Each row was made from one small tree. The marks that hang from a mark follow it in brackets, in alphabetical order. Every link used is in the known rows. Write each row's tree.
Known rows
basul[vabobof[pogosam] zazis]: -.42,-.20,.76,.09,.49,-.05,.58,-.23,.12,-.04,.12,-.25,.06,-.12,-.20,.03,.08
zazis[varimu]: -.25,-.15,.60,.05,.45,.02,.31,-.14,.15,.12,-.30,-.11,-.21,.21,.11,.08,.01
vabobof[basul[varimu[bekug gaba] zazis] pogosam]: -.55,-.12,.52,-.37,.33,.07,-.04,-.27,-.10,-.05,.07,-.37,.17,-.03,.14,.21,.14
varimu[bekug gaba voku]: -.32,-.07,.51,-.21,.42,.14,.27,-.07,.02,.19,.07,-.26,-.16,.29,.27,.33,-.03
voku[varimu[bekug gaba zazis[basul]]]: -.44,-.07,.36,-.29,.38,.10,-.07,-.25,.06,.21,.04,-.16,-.15,.15,.22,.19,-.07
voku[varimu[bekug gaba zazis[basul[vabobof[pogosam]]]]]: -.48,-.11,.62,-.37,.39,.05,-.05,-.37,.09,.13,.22,-.29,-.02,-.09,.09,.19,.00
basul[zazis[varimu[bekug gaba voku]]]: -.32,-.05,.27,-.39,.47,.12,-.06,-.04,-.02,.06,.07,-.37,-.02,.20,.29,.34,.01
zazis[basul varimu[bekug gaba voku]]: -.38,-.06,.37,-.40,.35,.17,-.02,-.17,.03,.11,.02,-.33,-.06,.26,.41,.35,-.01
zazis[varimu[voku]]: -.20,-.16,.52,-.03,.46,.05,.23,-.08,.14,.11,-.13,-.25,-.19,.27,.24,.17,-.02
voku[varimu[bekug]]: -.25,-.04,.66,-.10,.44,.09,.22,-.13,.11,.26,.02,-.08,-.31,.19,.14,.07,-.06
varimu[gaba]: -.36,-.15,.65,.05,.41,.04,.56,-.13,.10,.15,-.19,-.11,-.05,.19,.04,.15,.03
vabobof[basul[zazis[varimu[gaba]]] pogosam]: -.44,-.13,.64,-.15,.36,.02,.03,-.27,.11,-.11,-.10,-.43,.25,.02,.00,.17,.15
vabobof[basul[varimu]]: -.44,-.26,.75,.00,.33,.02,.33,-.24,.00,.06,-.16,-.14,-.12,.10,.15,.04,.06
voku[varimu[bekug gaba zazis]]: -.31,-.08,.42,-.25,.46,.08,-.09,-.15,.06,.26,-.04,-.16,-.25,.17,.17,.20,-.06
vabobof[basul pogosam]: -.37,-.17,.88,.17,.33,.01,.37,-.30,.18,.00,-.10,-.25,-.03,.12,-.05,.08,.08
voku[varimu[bekug gaba]]: -.31,-.01,.64,-.24,.41,.12,.15,-.12,.07,.27,.03,-.14,-.16,.18,.18,.16,-.02
vabobof[basul[varimu[bekug gaba voku] zazis] pogosam]: -.51,-.11,.45,-.44,.34,.10,-.13,-.21,-.10,-.06,.24,-.50,.18,.02,.28,.29,.11
basul[vabobof[pogosam] zazis[varimu[bekug gaba voku]]]: -.36,-.09,.52,-.45,.47,.08,-.06,-.16,-.01,-.01,.26,-.52,.11,-.05,.16,.34,.08

Which tree is each row?
-.44,-.20,.29,-.25,.43,.05,.36,-.06,-.06,.03,.07,-.29,.11,.07,.25,.16,.06 : basul[varimu[gaba voku] zazis]
-.42,-.24,.71,-.26,.39,.02,.37,-.19,-.01,.04,.15,-.37,.11,-.07,.19,.18,.11 : basul[vabobof[pogosam] varimu[gaba voku]]
-.47,-.16,.72,-.38,.39,.04,.17,-.24,-.08,.12,.07,-.26,-.02,-.10,.15,.21,.10 : basul[vabobof[pogosam] varimu[bekug gaba]]
-.48,-.21,.46,-.32,.42,.10,.09,-.26,-.05,.13,.23,-.33,-.14,.09,.25,.37,-.05 : varimu[bekug gaba voku zazis[basul[vabobof]]]
-.42,-.10,.64,-.45,.35,.12,-.04,-.29,.05,.03,.21,-.47,.07,.01,.29,.35,.05 : zazis[basul[vabobof[pogosam]] varimu[bekug gaba voku]]
-.45,-.18,.42,-.30,.39,.10,.02,-.16,-.13,.00,.21,-.33,-.09,.10,.31,.21,.03 : vabobof[basul[varimu[bekug voku] zazis]]
-.55,-.16,.59,-.51,.32,.11,.15,-.30,-.08,.04,.30,-.40,.08,-.07,.33,.28,.07 : zazis[basul[vabobof[pogosam] varimu[bekug gaba voku]]]
-.39,-.16,.64,.00,.38,-.02,.07,-.27,.16,-.12,-.10,-.36,.11,.03,-.03,.09,.11 : vabobof[basul[zazis[varimu]] pogosam]
-.41,-.17,.72,-.24,.42,.01,.21,-.25,-.04,.10,.08,-.19,-.17,-.08,.11,.11,.07 : basul[vabobof[pogosam] varimu[bekug]]
-.37,-.26,.24,-.22,.44,.02,.13,-.11,-.03,.11,-.10,-.25,-.12,.15,.31,.22,.00 : basul[varimu[gaba voku zazis]]
-.35,-.22,.54,-.25,.49,.04,.24,-.10,.02,.02,.13,-.40,.10,-.01,.13,.23,.06 : basul[vabobof zazis[varimu[gaba voku]]]
-.37,-.19,.27,-.17,.48,.03,.01,-.16,-.07,.16,-.17,-.07,-.38,.16,.23,.15,-.04 : basul[varimu[bekug zazis]]
-.33,-.15,.47,-.08,.37,.08,.26,-.19,.15,.05,-.06,-.26,-.09,.24,.29,.16,-.03 : zazis[basul varimu[voku]]
-.51,-.21,.51,-.27,.32,.03,.12,-.23,-.02,-.11,.14,-.50,.29,-.02,.18,.19,.14 : vabobof[basul[varimu[gaba voku] zazis] pogosam]
-.48,-.29,.59,-.09,.49,-.04,.53,-.17,-.06,.03,.07,-.14,-.03,-.14,.01,.00,.07 : basul[vabobof varimu zazis]
